Each row comes from the steps of one walk. Every step used is in the known rows, and no mark comes twice. Write the walk behind each row, first mark first.
In the rows, 128 means zero.
Known rows:
d/e/j/q/c: 130 121 117 116 151 138 127 112 104 150 105 131 179 122 129 150 114 138 127 166  90 128 130  93 134 120 116 117 125 100 122 154 145 148 133 135 116 140 151 109 135 144 114 133 134 141 115 138 125 123 138 124 117 128 117 124 123 156 134 132 122 141 129 146 132 146 142
k/z/d/e: 153 134 133 126  89 142 124 148 146 143 121 149 119 165 119 131 138 114 105 129 120 120 128 129 151 178 120 137 121 161 130 103 139 124  78 121 105 128 133 133 144 138 118 102 121 139 129 144 150 135 109 108 134 131 123 145 103 113 110 140 138 121 118 123 142 146 136
s/c/n/k/z/d: 136 131 160 132  81 125 136 130 156  89 144 148 120 145 124 124 176 147 101 114 182 160 122 181 127 126 149 101 132 146 124  99  86 152  79 104 134 122 145 138 148  92 184 123 131 117 148 148 121 131 147 132 135  98 139 136 119 139 139 120 128 106 104 136 153 102  97
t/c/e: 108 127 128 138 137 113 127 119 137 116 121 131  99  92 133 113 111  99 144 126 136 140 134 131 130 101 124 140 141 136 128 135 119 115 141 128 120 147 121 138 122 143 105 150 123 127 132 120 120 135 126 129 134 147 131 124 149 132 127 111 118 146 141 109 124 127 126
z/d: 139 138 125 123  96 109 114 132 124 113 142 110 123 124 137 106 149  98 121 129 149 117 138 137 148 147 120 132 102 140 128 113 135 115  94 134 139 121 127 141 136 134 122 108 108 131 125 127 122 125  98 124 122 120 135 120 138 142 106 138 126 107 129 110 133 158 125
j/q: 133 123  94 115 107 124 122 123 100 145 125 117 166 125 140 118 133 130 123 145 117 146 131 126 125 138 123 130 116 101 116 128 157 116 150 137 136 121  95 117 148 140 121 134 111 131 110 130 121 141 115 108 127 132 127 125 143 145 102 124 111 131 133 122 111 143 117
s/c/n/k: 114 117 147 125 127 118 129 114 144  92 128 128 143 132 137 111 164 136 121 115 163 157 118 169 115 108 145 126 131 132 120 135  92 149 128 111 151 120 138 134 125 106 168 143 144 120 124 135 118 136 138 132 121 117 141 116 131 143 148 111 134 131 119 137 121 105 100
e/c/n/k/z: 135 128 143 136 114 135 149 164 148 133 140 142 137 126 133 128 127 149 116 108 155 137 127 161 102  87 161 108 142 139 132 111 103 138 131 115 120 109 108 121 140  83 173 143 138 108 137 136 145 151 135 140 157 109 135 139 129  97 143 116 133 128 104 129 119 102 123
n/k/z: 137 123 115 121  73 148 128 140 127 131 121 147 139 145 153 124 117 114 110 129 127 133 136 144 110 112 150 135 133 119 129 113 161 128 124 123 147 116 100 132 161 105 161 110 122 132 129 121 146 147  93 129 155  98 134 120 136 154 130 107 139 113 126 127 122 106 115
t/c: 108 139 110 143 107 118 136 110 139 136 127 121 107 100 136 102 117 103 136 133 135 137 140 129 131 101 123 143 127 117 143 128 143 121 136 107 132 131  99 134 123 129  95 131 111 133 118 126 118 141 109 118 132 151 135 123 164 153 112 101 114 134 145 114 119 141 134
c/n/k/z/d: 143 136 145 111  85 119 129 161 148 109 147 143 145 131 138 109 149 135 106 116 173 139 129 167 125 131 150 104 128 150 136  99 117 136  73 129 121 124 112 133 164  99 173 114 126 131 127 139 124 133 125 131 137  97 126 124 121 120 129 123 137 100 107 132 152 114  95
v/e: 129 139  96 141 122 127 125 129 107 127 132 110 114 145 140 115 131  89 142 127 123 100 149 123 132 136 113 146 127 126 133 123 163 119 144 129 135 118  99 135 111 141 119 100 139 134 123 113 133 136  82 131 115 124 138 125 157 148 116 130 124 132 141 112 107 152 134
d/e/c/q: 119 124 138 141 155 132 138 123 139 149 115 115 119 137 124 136 126 141 128 116  90 122 108 117 111 135 123 150 131 134 136 129 123 107 155 125 110 131 111 128 109 137  86 151 120  97 128 129 147 136 123 130 138 140 128 163  96  80 118 137 130 166 110 135 114 158 144
k/n: 133 116 139 119 117 136 139 138 152 180 144 124 137 130 138 127 130 115 119 118 119 120 143 120 107 132 120 120 132 118 119 122 148 129 130 129 146 100  92 133 128 129 130 130 124 134 107 132 120 147 114 126 141 123 122 140 126 147 133 126 128 118 123 120 105 148 117
z/d/e: 142 140 135 117 114 116 113 138 133 121 125 128 129 143 115 118 140 112 113 142 121 108 128 123 164 178 108 140 109 155 127 129 135 128  74 137 117 127 154 133 127 153 106 107 120 135 120 126 137 124 104 121 114 134 125 134 110 118 108 149 141 135 123 125 138 155 130
q/c/n/k: 118 122 140 124 124  89 129 126 142 111 126 109 173 108 159 119 121 130 128 123 149 127 130 139 112  90 148 110 150 136 133 149 119 164 110 118 140 137 118 142 137  82 168 126 144 135 109 129 134 129 124 138 124  90 127 106 141 154 137 119 138 131 110 134 127 122 109
s/j/e/c/t: 138 134 126 141 158 149 139 134 128 134 130 112 109 113 110 131  97 178 141 117 155 150 117 128 144 139 131 148 139 133 109 131 103 110 158 154 145 135 165 119 123 115 131 146 123 125 142 128 121 100 175 134 126 157 120 143 110  69 151 149 149 107 152 122 156 116 136
v/e/c: 127 133 101 162 136 132 144 133 112 130 140 113 103 134 134 125 144 103 140 132 122  96 142 126 138 110 117 141 129 133 141 117 133 131 158 119 123 110 113 122  92 134 127 122 139 108 145 112 145 138  90 141 128 121 151 138 152 128 122 137 123 141 139 110 106 157 154
j/s: 138 129 109 121 134 127 121 125 108 121 131 116  95 138 130 125 131  96 118 148 137 137 137  93 124 162 112 132 121 134 132 139 161 107 135 118 144 120  73 127 129 134 109 119 115 125 115 120 113 132 132 119 119 153 131 127 145 149 117 132 121 143 135 112 114 133 117
q/c/e/d: 115 104 154 107 151 114 138 115 107 108 100 104 137 116 159 138  91 116 143 117 105 127 118  96 106 114 168 140 141 134 135 150 121 152 154 137 136 171 114 151 120 114 133 128 138 131 155 117 132 128 125 141 101 129 131 118 154 126 133 132 133 133 118 102 127 135 128
c/e/j: 127 104 133 109 162 130 114 135 110 114 119 130 103 110 128 143 106 105 150 129 125 125 142 123 118 126 127 126 112 108 121 145 120 106 162 156 140 133 116 125 125 150 122 137 131 111 141 115 118 118 116 141 128 135 125 122 129 122 152 133 120 123 139 126 121 119 134
z/d/e/v/t: 134 146 126 126 126 131 106 116 127 136 141 126 130 158 103 138 149 127 133 121  94  89 113 105 160 192 107 138 129 150 139 119 134 112 109 132 102 117 181 131  98 172  98 101 120 142 135 125 134 119 126 109 107 136 122 114 109 115 101 140 135 123 125 129 128 132 154
e/c/n/k/z/d: 147 131 157 130 101 121 145 169 150 113 147 137 126 129 132 119 150 145 105 121 170 139 124 172 132  98 155  99 132 154 136 103  91 145  89 115 109 116 131 128 143  86 175 134 130 111 147 143 126 135 143 139 149  91 137 139 119 101 137 122 134 116 105 131 153 110 117
n/k/z/d/e: 139 134 141 119  83 146 115 143 141 119 114 158 142 163 117 124 132 119  97 145 127 123 122 147 144 155 131 131 123 151 134 105 147 143  65 133 107 126 146 128 160 119 152  99 119 143 127 129 150 134  97 118 138  97 128 129  94 134 126 132 159 120 115 136 152 121 112
k/z/d/e/v/t: 146 138 128 138  98 155 119 136 135 148 128 150 117 176 110 148 148 143 121 111  97  89 118 103 150 191 121 121 134 148 134  95 129 113 105 125  91 113 167 129 115 160 118  97 124 150 143 136 149 129 131 105 131 136 121 125 104 110 100 134 140 116 119 128 134 118 156
n/k/z/d/e/c: 148 136 154 140 104 148 132 155 140 115 122 157 122 157 102 136 137 138  98 152 129 122 113 148 156 130 135 130 126 152 131 105 126 144  83 114  97 120 155 117 140 111 155 121 127 116 150 131 154 138 117 132 154  98 134 144  94 120 133 136 162 125 116 134 148 128 139
s/j/q: 140 144  93 107 109 135 125 113 116 156 115 110 152 119 128 102 120 153 117 133 130 163 128 137 130 157 110 144 126  98 105 118 156 122 160 134 144 131 118 105 152 150 125 149 110 134 125 135 103 135 137 107 117 139 114 121 130 148 118 121 141 125 140 130 124 144 107
t/c/n/k/z: 120 140 146 139  94 118 144 141 153 134 131 151 124 112 136 100 113 128 123 116 166 159 136 165 115  70 153 112 143 138 146 115 126 130 115  95 122 127  95 131 147  90 157 144 134 134 118 129 137 144 131 133 157 122 126 124 146 134 131  87 117 134 121 131 133  95 107
d/e/j/s/c/t: 135 102 143 128 195 158 118 111 129 113 120 149  71 145  98 170 134 150 138 159 129 141 125 113 138 163 107 143 108 130 119 159  92 121 137 127 140 128 150 112 119 148  97 134 148 115 137 147 109 100 183 146 113 164 127 160 118 102 153 150 121 138 156 156 139 102 131
c/n: 129 129 129 115 124 102 128 143 135 138 142 113 131 115 149 108 126 118 131 102 146 136 140 135 116 132 128 123 123 134 127 135 122 118 123 134 151 124 101 136 124 118 127 132 131 125 107 137 129 142 120 118 120 138 122 125 134 101 123 128 109 134 119 122 111 130 111
j/e/c: 127 135 117 138 141 143 142 133  84 126 136 112 117 123 117 136 119 121 123 134 124 127 120  98 134 121 136 126 133 119 119 133 131 122 159 132 141 129 118 114 111 119 130 125 122 119 126 112 134 119 128 129 121 156 130 132 117 116 125 144 124 125 123 101 125 130 142
n/k/z/d/e/v: 139 141 134 118  91 158 106 153 144 118 119 175 151 178  97 136 146 140 111 122 102 114 109 138 139 140 126 131 115 145 131 101 146 147  70 123  99 123 161 133 155 135 149 105 125 144 139 120 148 142 112 125 142 103 126 120  91 151 134 129 153 105 113 148 148 111 120
c/n/k: 121 125 133 111 125 109 125 141 130 114 133 117 156 121 140 108 124 117 124 112 157 137 129 160 111 113 145 124 129 127 128 142 133 141 127 131 150 126 115 140 143 106 157 133 129 123 110 128 125 131 112 136 127 105 125 113 136 128 141 117 130 135 115 134 126 105 100
c/t: 136 107 117 136 132 120 120 140 146 141 129 122 117 128 158 122 107 139 146 116 131 112 137 146 125 143 128 147 115 138 124 139 118 114 136 153 147 119 121 149 131 110 109 121 121 137 123 132 131 130 118 134 131 129 127 133 145  89 124 129 118 120 153 126 122 130 130
s/j: 134 141 109 121 111 137 122 117 133 142 119 112 124 121 136 111 109 129 133 114 138 146 136 135 126 155 115 153 128 124 116 115 147 119 140 131 146 127 127 126 132 141 129 134 113 125 133 124 120 135 116 114 117 149 125 124 138 133 124 122 154 117 146 119 121 140 128
n/k: 121 124 119 110 108 129 118 120 119 118 121 121 147 134 135 114 118 104 118 138 131 121 128 151 118 116 140 146 128 111 133 137 161 133 129 136 145 123 117 137 141 123 149 119 122 129 119 113 134 132  88 130 135 105 136 108 141 161 135 118 133 125 128 119 116 128 114
s/c/e/j: 122  92 132 119 159 142 118 101 118  93 118 139  82 120 134 157 141 125 144 131 126 143 133 136 116 115 127 128 114 104 108 142  89 120 168 135 153 135 159 129 112 146 132 146 148 105 159 128 106 120 139 142 114 149 135 133 137 145 163 130 127 112 141 123 127 115 134

Write each row's walk:
133 109 126 145 130 107 131 127 156 136 121 112 151 113 175 131  98 136 147 119 130 109 129 124 119 128 137 137 137 142 126 148 107 140 124 142 140 132 141 158 133  91 120 121 125 147 125 135 133 123 137 134 130 113 136 129 165 112 119 132 124 120 143 123 136 143 137
q/c/t
121 152 151 132  82 105 135 145 165 110 151 142 122 106 127  96 133 125 112 126 190 157 126 176 137  78 148 103 136 147 147  99 112 140  72  98 111 134 115 138 154 101 146 133 121 132 125 137 118 127 134 131 146 103 132 125 140 136 130  99 120 116 124 132 162 107  99
t/c/n/k/z/d
128 133 162 118 151 103 126 155 147 102 139 127 145 133  94 115 146 147 109 137 155 123 104 161 158 123 136 119 120 165 138 133  94 153  80 129 101 132 169 121 127 119 147 133 140 109 129 138 143 122 135 138 126  92 134 133  88  93 140 147 152 139 106 143 151 127 118
z/d/e/c/n/k
136 124 121 135 135 133 132 101 116  95 130 118  82 146 124 143 161 111 113 150 139 153 128 104 123 151 112 132 125 132 112 137 128 115 138 101 153 119  81 125 116 137 128 123 126 120 130 134 102 133 156 121 109 159 137 143 143 167 124 133 122 142 133 115 115 129 119
j/s/c
122 132  92 131 143 129 143 100  87 134 129 107 160 118 148 146 133 115 145 164 119 112 140 106 119  94 112 110 126  87 126 136 158 149 159 132 129 133 115 111 121 139 129 115 144 134 134 119 117 109 122 141 115 103 131 116 165 178 128 128 104 125 149 136 124 155 141
v/e/j/q/c
102 133 125 152 109 105 139  72 133 150 137  90  97  98 151 108 112 121 145 127 120 128 120 119 109 122 128 131 150 111 153 115 135  88 177 108 120 143  90 146  92 137  79 130 114 130 117 123 122 112 126 118 135 150 126 127 166 114  79  96 101 143 132 111 110 136 147
v/t/c/q
133 120 142 121 176 165 122 103 110 106 116 148  78 148  93 163 148 113 120 162 117 147 133  99 136 159 100 138 113 119 121 152 127 116 139 110 143 127 131 101 114 158 103 133 144 112 130 136 112 113 157 134 111 177 129 150 117 151 151 142 129 145 145 147 125 121 134
d/e/j/s/c
134 119  96  99 138 138 122 116  87 149 135 132 139 116 134 129 131 125 134 156 120 144 138 128 121 124 121 116  99  74 125 132 156 116 164 145 140 124 100 105 144 145 114 141 112 120 118 127 106 125 125 126 130 132 122 122 143 157 126 123 106 117 149 133 113 137 121
e/j/q
133 119 103 114 132 127 131 111  94 137 125 119 161 107 151 137 120 131 136 157 115 133 136 108 115 104 123 104 122  80 119 142 148 143 150 142 130 135 122 115 148 122 126 127 125 135 118 129 107 120 133 123 124 118 127 112 150 175 128 127 108 118 141 131 127 145 136
e/j/q/c
127 155 111 114 130 165 120 127 103 129 120 123 138 127  97 125 117 147 142  96 124 150 121 106 126 143 120 148 137 110 109 122 150 121 158 140 145 137 155 119 129 152 131 136 119 145 124 110 117 122 156 113 106 163 112 113 109 146 148 128 155 105 136 128 139 115 115
s/j/e/v
122 107 139 133 140 101 124 119 128 114 106 116 144 108 169 142 104 109 141 115 121 116 128 108 119 122 137 127 155 148 114 145 121 135 132 143 130 147 135 145 127 116 140 124 138 136 134 116 134 136 123 134 123 120 132 116 136 131 124 138 139 136 117 111 126 142 131
q/c/e
125 100 120 109 165 141 118  95 100 103 121 138 118 116 127 142 147 143 137 155 122 162 128 129 120 119 121 108 119  91 100 136  98 118 173 144 137 137 142 110 130 163 126 164 143 110 153 135  92 116 159 136 116 142 127 137 129 156 153 131 112 120 140 141 122 115 124
s/c/e/j/q
135 126 130 144 150 135 132 142 131 141 119 129 118 136 116 136 126 126 123 135  93 111 126 116 142 140 116 142 128 134 127 132 126 128 139 125 117 118 142 119 109 138 111 137 132 115 133 129 158 144 110 127 127 147 133 145 110 102 131 141 142 156 125 124 114 146 154
d/e/c
 99 142 125 143 110 111 139  91 144 146 128 112 105  95 138 104 114 121 139 117 129 149 131 134 100  92 128 138 129 103 149 122 141  97 150 105 123 136  72 154 121 125  76 146 103 123 115 120 120 124 118 121 139 146 134 137 155 127 100 100 100 146 129 123 112 149 123
t/c/q
124 125 137 110 176 117 134 132 113 154 117 123 182 110 124 151 123 159 133 141 118 138 124 110 128 123 122 106 129 113 122 154 116 151 125 137 115 144 140 105 131 132 111 146 150 135 105 152 124 115 160 129 110 128 110 128 114 118 132 137 110 148 122 159 129 136 131
d/e/j/q/c/n
115 106 125 134 151 118 118 127 133 115 109 129 152 114 148 155 122 131 155  93  96 103 120 102  98 105 129 122 151 135 115 140 116 146 131 134 120 139 149 148 128 124 139 135 134 137 145 111 132 141 140 133 118 120 127 106 130 143 135 140 140 115 118 123 117 130 134
q/c/e/v
126 128 113 127 138 150 108 137 130 149 113 148 142 154 109 135 130 127 134  98  79 106 124 109 126 148 109 150 116 128 124 136 152 124 123 132 116 117 148 132 121 155 101 127 125 146 120 115 144 155 110 118 124 151 124 123 110 127 131 132 137 135 124 139 108 129 140
d/e/v
140 141 159 114 102 128 123 161 157 121 127 161 153 160 102 117 138 137  95 120 150 138 122 156 144 155 135 117 129 167 136 113 120 147  58 123 103 129 148 131 151 117 159 116 136 141 119 141 144 128 129 128 141 101 118 130  88 104 129 132 142 127  93 148 151 108  98
c/n/k/z/d/e
140 135 141 137 139 124 127 141 137 122 134 121 114 137 104 126 150 126 107 141 122 106 122 126 171 147 118 137 113 159 131 122 112 132 100 120 106 119 162 118 117 143 110 127 120 114 140 129 146 129 120 125 120 129 135 143 101  99 119 155 140 133 126 125 138 163 149
z/d/e/c
105 143 134 153 160 115 127 113 146 156 139 137 116 121  92 125 129 148 152  91 112 117 117 108 140 131 112 122 154 139 144 131 109 115 144 111  96 125 152 124  80 155  85 142 141 145 113 136 126 136 155 112 122 171 118 118 124  92 114 109 117 157 131 138 116 101 149
d/e/v/t/c/n
130 141 132 132 149 117 151 150 102 127 153 112 122 108 106 126 139 140 130 109 149 139 124 109 130 107 137 111 136 135 122 136 108 119 150 127 140 128 114 116 109 113 132 140 135 119 113 133 132 121 156 132 120 156 124 135 105  87 133 145 118 128 109 110 123 116 127
j/e/c/n
130 116 110 170 156 126 150 148 144 130 145 119 102 129 141 131 127 142 159 122 132  93 142 150 143 119 121 152 122 149 141 132 106 131 159 138 131 113 124 131  98 114 115 123 142 119 146 120 138 132 121 152 131 113 146 151 153  83 128 144 117 133 153 118 122 140 154
v/e/c/t
118 128 137 132 143 106 136 148 132 113 144 118 144 116 130 110 134 138 126 118 155 136 123 157 114  90 150 115 127 133 135 138 106 143 137 125 132 120 125 123 125  91 161 144 137 104 125 130 133 144 124 143 137 101 136 123 120 106 148 127 136 134 117 127 119 111 112
e/c/n/k
132 124 114 102 158 148 114 122  92 156 120 143 144 134 106 131 125 136 126 161  95 136 134 115 139 147 111 129 104  88 121 141 162 119 153 149 126 128 127  93 141 164 100 140 127 125 108 136 118 123 124 124 124 141 115 134 115 130 131 132 123 140 145 150 122 133 137
d/e/j/q
130 123 127 106 151 156 117 128 112 147 114 143 115 132 115 143 111 109 133 143 101 116 144 120 133 146 116 145 105 107 133 145 146 118 133 147 137 128 123 116 120 153  95 122 132 124 121 128 135 121 102 133 124 143 121 137 120 121 141 132 131 129 143 134 119 135 143
d/e/j
 87 143 125 154 151 129 128  85 141 157 121 123 108 126 112 129 121 147 148  97  80 114 111 100 113 127 116 143 147 118 154 122 132  98 169 110  89 134 133 141  89 165  59 139 121 138 114 122 128 123 143 116 127 159 121 122 122 102  95 103 118 156 126 136 114 126 152
d/e/v/t/c/q
114 107 125 148 146 118 119  96 116 115 118 116 145 124 157 159 116 135 156 101  91  87 118  81 107 134 130 110 169 134 114 139 116 131 156 139 116 133 170 148  97 142 135 118 139 142 143 110 131 128 145 129 113 128 129  91 142 135 125 130 135 122 122 117 114 117 158
q/c/e/v/t
142 134 156 125  86 102 142 149 159 112 137 127 165 125 152 126 138 137 112 116 175 133 125 146 125 108 154  93 149 156 135 111 103 167  63 113 114 136 129 148 159  74 183 111 133 140 134 140 137 120 135 135 134  74 135 117 126 141 127 132 142 106  98 133 160 119 105
q/c/n/k/z/d
129 103 115 121 151 119 135 117 117 143 134 120 163 100 163 150 104 169 152 152 132 130 130 128 118 108 128 116 115  95 120 154 117 141 148 148 133 141 140 126 149 111 114 136 124 137 127 142 109 109 164 138 126 107 124 123 148 125 134 130 106 105 158 144 139 139 134
e/j/q/c/t
146 129 146 102 110 164 116 149 135 120 126 167 122 157 102 138 120 117 114 160 131 125 129 151 144 135 131 120 106 118 138 115 144 134  82 135 116 131 158 120 157 132 151 108 129 121 135 123 141 112 107 138 150  97 123 129 101 146 151 133 152 102 125 149 158 111 126
n/k/z/d/e/j
 99 151 111 153 122 139 133  95  99 136 142 117 111 123 101 121 121 121 152 119 114 117 126  88 142 109 127 116 158 105 133 126 153 107 169 114 123 134 149 126  93 148  99 117 125 152 113 111 119 103 150 115 114 170 123 103 136 154 110 109 113 112 136 106 123 106 146
j/e/v/t/c
